Each row comes from the steps of one path. Every step used is in the known rows, and no mark comes twice. Write the path behind each row, first mark first.
Known rows
G-C: [-1.059 -0.385  0.758  2.214 -0.061  0.362  2.475  2.141 -0.534 -0.368
  0.136  0.461  1.010  0.082 -0.860  3.205 -0.140 -1.150  0.167  1.750]
D-C: [-0.918  0.050 -0.305  1.622 -1.809  0.627 -1.434  1.002 -1.417  0.237
  0.355 -0.828 -0.857  0.179 -0.173 -1.649 -0.866  1.243 -0.200 -0.196]
M-G-D-C-V: [-1.034 -0.028 -4.039  4.223  0.061 -1.419 -3.351  3.376 -2.512 -1.637
  0.385 -0.153 -4.767 -0.093  4.721 -1.227 -1.294  8.902 -2.957  2.690]
V-C-D-G-T: [-0.546  1.583 -0.806 -1.760 -0.832 -0.004 -2.907  4.684  0.787 -0.891
  1.671 -0.646 -1.036 -0.130 -3.887 -0.404 -0.237  0.288  0.280  0.201]
V-C-M-G: [ 1.214  0.555 -1.215  1.128 -0.154 -1.041 -1.608  5.372  3.121  1.068
  0.179 -0.388 -1.615  0.939  3.643  2.416  1.729  1.539 -2.181 -0.099]
V-G: [-0.163  0.262 -1.160  0.051 -0.550 -0.987  0.195  0.346  0.838  0.134
  0.632 -0.098 -0.918  0.120  4.725  0.809  1.061  1.339 -0.876  0.421]
D-C-V-G: [-0.454  1.787 -3.080  2.743 -0.851 -0.624 -3.474  1.774 -1.104  0.222
  1.098 -1.039 -1.584 -0.046  5.034 -1.079  0.047  6.998 -2.177 -0.885]
G-D: [-0.899 -0.361 -0.450 -0.235 -0.086 -1.024  0.930  1.676 -0.803 -2.274
  0.564  0.418 -2.618  0.262  0.181  0.253 -1.397  1.170 -1.152  3.003]
D-G-V: [-0.999  0.097 -2.079  2.387 -2.440  0.510 -3.361  0.664 -1.198  0.083
  1.251 -0.061 -2.044 -0.212 -2.086  0.346 -1.806  1.179  1.115  0.758]
C-M: [ 1.001  1.474  0.268  0.265  0.525  0.234 -1.530  2.122  0.426  0.293
 -0.020 -0.410  1.020  0.847  0.889  2.018  0.153  2.520 -1.266 -1.103]
V-G-C-D: [-0.409  0.078 -1.228 -0.018  1.510 -0.900  2.800  2.578 -0.027 -1.988
  0.429  0.439  1.050  0.249  3.889  3.952  0.644  3.378  1.276  0.807]
C-D-G-T: [-0.950  1.375 -0.923 -1.125  0.267  0.514 -3.370  1.627 -1.628 -1.086
  0.827 -0.178 -0.120 -0.491 -2.485 -0.605 -0.860  3.309  1.002  0.357]
M-G-V-C: [-0.047 -0.757 -2.364  2.076 -0.636 -1.779 -3.900  4.706  1.713  0.242
  0.511  0.607 -3.970  0.602  1.164  1.160  0.942  1.016  0.297  1.928]
M-G-V: [-0.229 -1.008 -2.465  2.782  0.483 -1.436 -4.329  1.595 -0.578  0.042
 -0.282  1.082 -3.090  0.218  2.478  0.958  0.245  4.071  1.099  1.951]
V-G-D: [-1.219 -0.419 -1.525 -0.279 -0.833 -2.044  1.071  1.839 -0.005 -1.973
  1.179  0.482 -3.543  0.669  4.928  0.794 -0.237  2.680 -2.153  3.436]
D-C-M-G: [ 0.244  0.524 -1.566  3.403 -1.125 -0.165 -3.604  3.303 -0.693  1.151
 -0.049 -0.735 -1.293  0.557  4.889  0.629  0.175  5.860 -1.638 -0.196]
D-G-V-C: [-0.838  0.340 -1.790  1.793 -3.413  0.097 -2.852  3.837  1.224  0.231
  1.905 -0.535 -2.875  0.253 -3.598  0.554 -1.074 -1.871  0.408  0.557]
D-G: [-0.778 -0.039 -1.108  1.326 -2.501  0.987  0.362 -0.758 -0.303  0.651
  1.110 -0.720 -0.284 -0.455 -0.548 -0.371 -1.068 -0.776 -0.177 -0.193]
C-D: [ 0.878  0.529 -0.866 -2.245  2.160 -0.401  0.217  0.113 -0.438 -1.888
 -0.263  0.126  1.143 -0.086  0.129 -0.242 -0.241  3.176  1.942 -1.422]

Write each row's path
[-1.901 -0.223 -1.948  1.426 -2.716 -1.512 -0.274  2.903 -1.379 -1.600
  1.582 -0.435 -4.347  0.767  4.497 -0.700 -1.253  3.983 -2.358  3.249]
V-G-D-C
[ 0.264  1.745 -1.586  1.919 -2.995  0.234 -4.266  6.069  1.635  0.541
  2.072 -0.846 -1.831  0.932 -2.543  2.514 -1.040  0.426 -0.925 -0.507]
D-G-V-C-M
[-0.542  1.155 -3.322  0.971  0.974 -2.111 -1.088  2.677 -0.595 -2.211
  1.288  0.451 -3.302  0.188  5.675  0.803 -0.323  6.963 -3.227  2.421]
C-V-G-D
[ 0.459  1.575 -2.973  1.105  1.078 -1.148 -2.036  0.822  0.312 -0.153
  0.773 -0.216 -0.796 -0.012  5.444  0.662  0.860  5.787 -2.068 -0.580]
C-V-G
[ 0.754  0.970 -1.623 -1.923  1.173 -1.442 -3.123  4.680  0.907 -2.127
  0.732  0.297 -1.496  0.933 -2.702  0.653 -0.324  2.054  2.616 -0.664]
G-V-C-D
[ 0.526  0.041 -1.582  0.953 -0.287 -2.088 -0.642  7.007  2.110 -0.993
  0.788  0.151 -3.993  1.228  3.943  2.643  0.453  2.562 -3.439  2.916]
V-C-M-G-D
[ 1.012  0.290 -1.331  1.919  0.822 -0.720 -2.061  2.220  0.759  0.830
 -0.497  0.003 -0.505  0.585  5.083  2.290  1.158  4.496 -1.595 -0.064]
C-M-G
[-1.097  1.232 -2.450  2.789 -0.224 -0.559 -2.679  3.272 -2.886 -2.129
  0.829 -0.373 -3.135  0.100  0.640 -1.442 -2.472  6.867 -2.646  1.592]
G-D-C-V
[-0.001  1.101  0.964  2.524  0.235  0.547  1.129  4.442 -0.155  0.075
  0.149  0.066  2.107  0.821  0.045  5.349 -0.096  1.104 -1.064  0.617]
G-C-M
[-0.229  0.621 -2.885  0.251 -0.253  0.218 -3.174  0.961 -1.637 -1.845
  1.048  0.003 -0.675 -0.281 -1.943  0.156 -2.040  4.413  3.046 -0.759]
C-D-G-V
[-0.060 -1.125 -1.873  1.675  2.433 -0.586  1.850  2.423 -0.610 -1.607
 -0.639  0.865  0.518 -0.165  3.382  3.530  0.706  4.016  1.840  1.258]
M-G-C-D
[-1.358  2.666 -2.129  2.787 -0.355 -0.775 -7.290  4.045 -2.052  0.413
  1.256 -0.576 -2.422  0.145  3.058 -1.220  0.465  8.047 -2.879  1.177]
D-C-V-G-T
[ 0.758 -0.326 -3.107 -0.326  1.518 -2.226 -3.754  4.847  1.359 -1.524
  0.093  0.632 -3.052  0.678  1.346  0.902  0.643  4.167  2.073  0.400]
M-G-V-C-D
[-0.589  1.337 -0.529  3.489 -0.672 -0.238 -7.441  5.638 -1.611  1.387
  0.016 -0.275 -2.116  0.747  2.730  0.410  0.695  6.933 -2.336  1.672]
D-C-M-G-T
[-1.154  0.930 -2.200  4.677 -0.842  1.322  0.464  1.995 -1.368 -0.008
  1.202 -0.406  0.851 -0.738 -0.693  2.929 -1.293  2.300 -1.148  0.331]
D-G-C-V
[ 0.290  1.486 -0.150  1.079  0.152 -1.312 -5.469  7.576  2.205  1.239
  0.386  0.121 -2.276  0.990  1.642  2.244  2.283  2.431 -2.917  1.777]
V-C-M-G-T
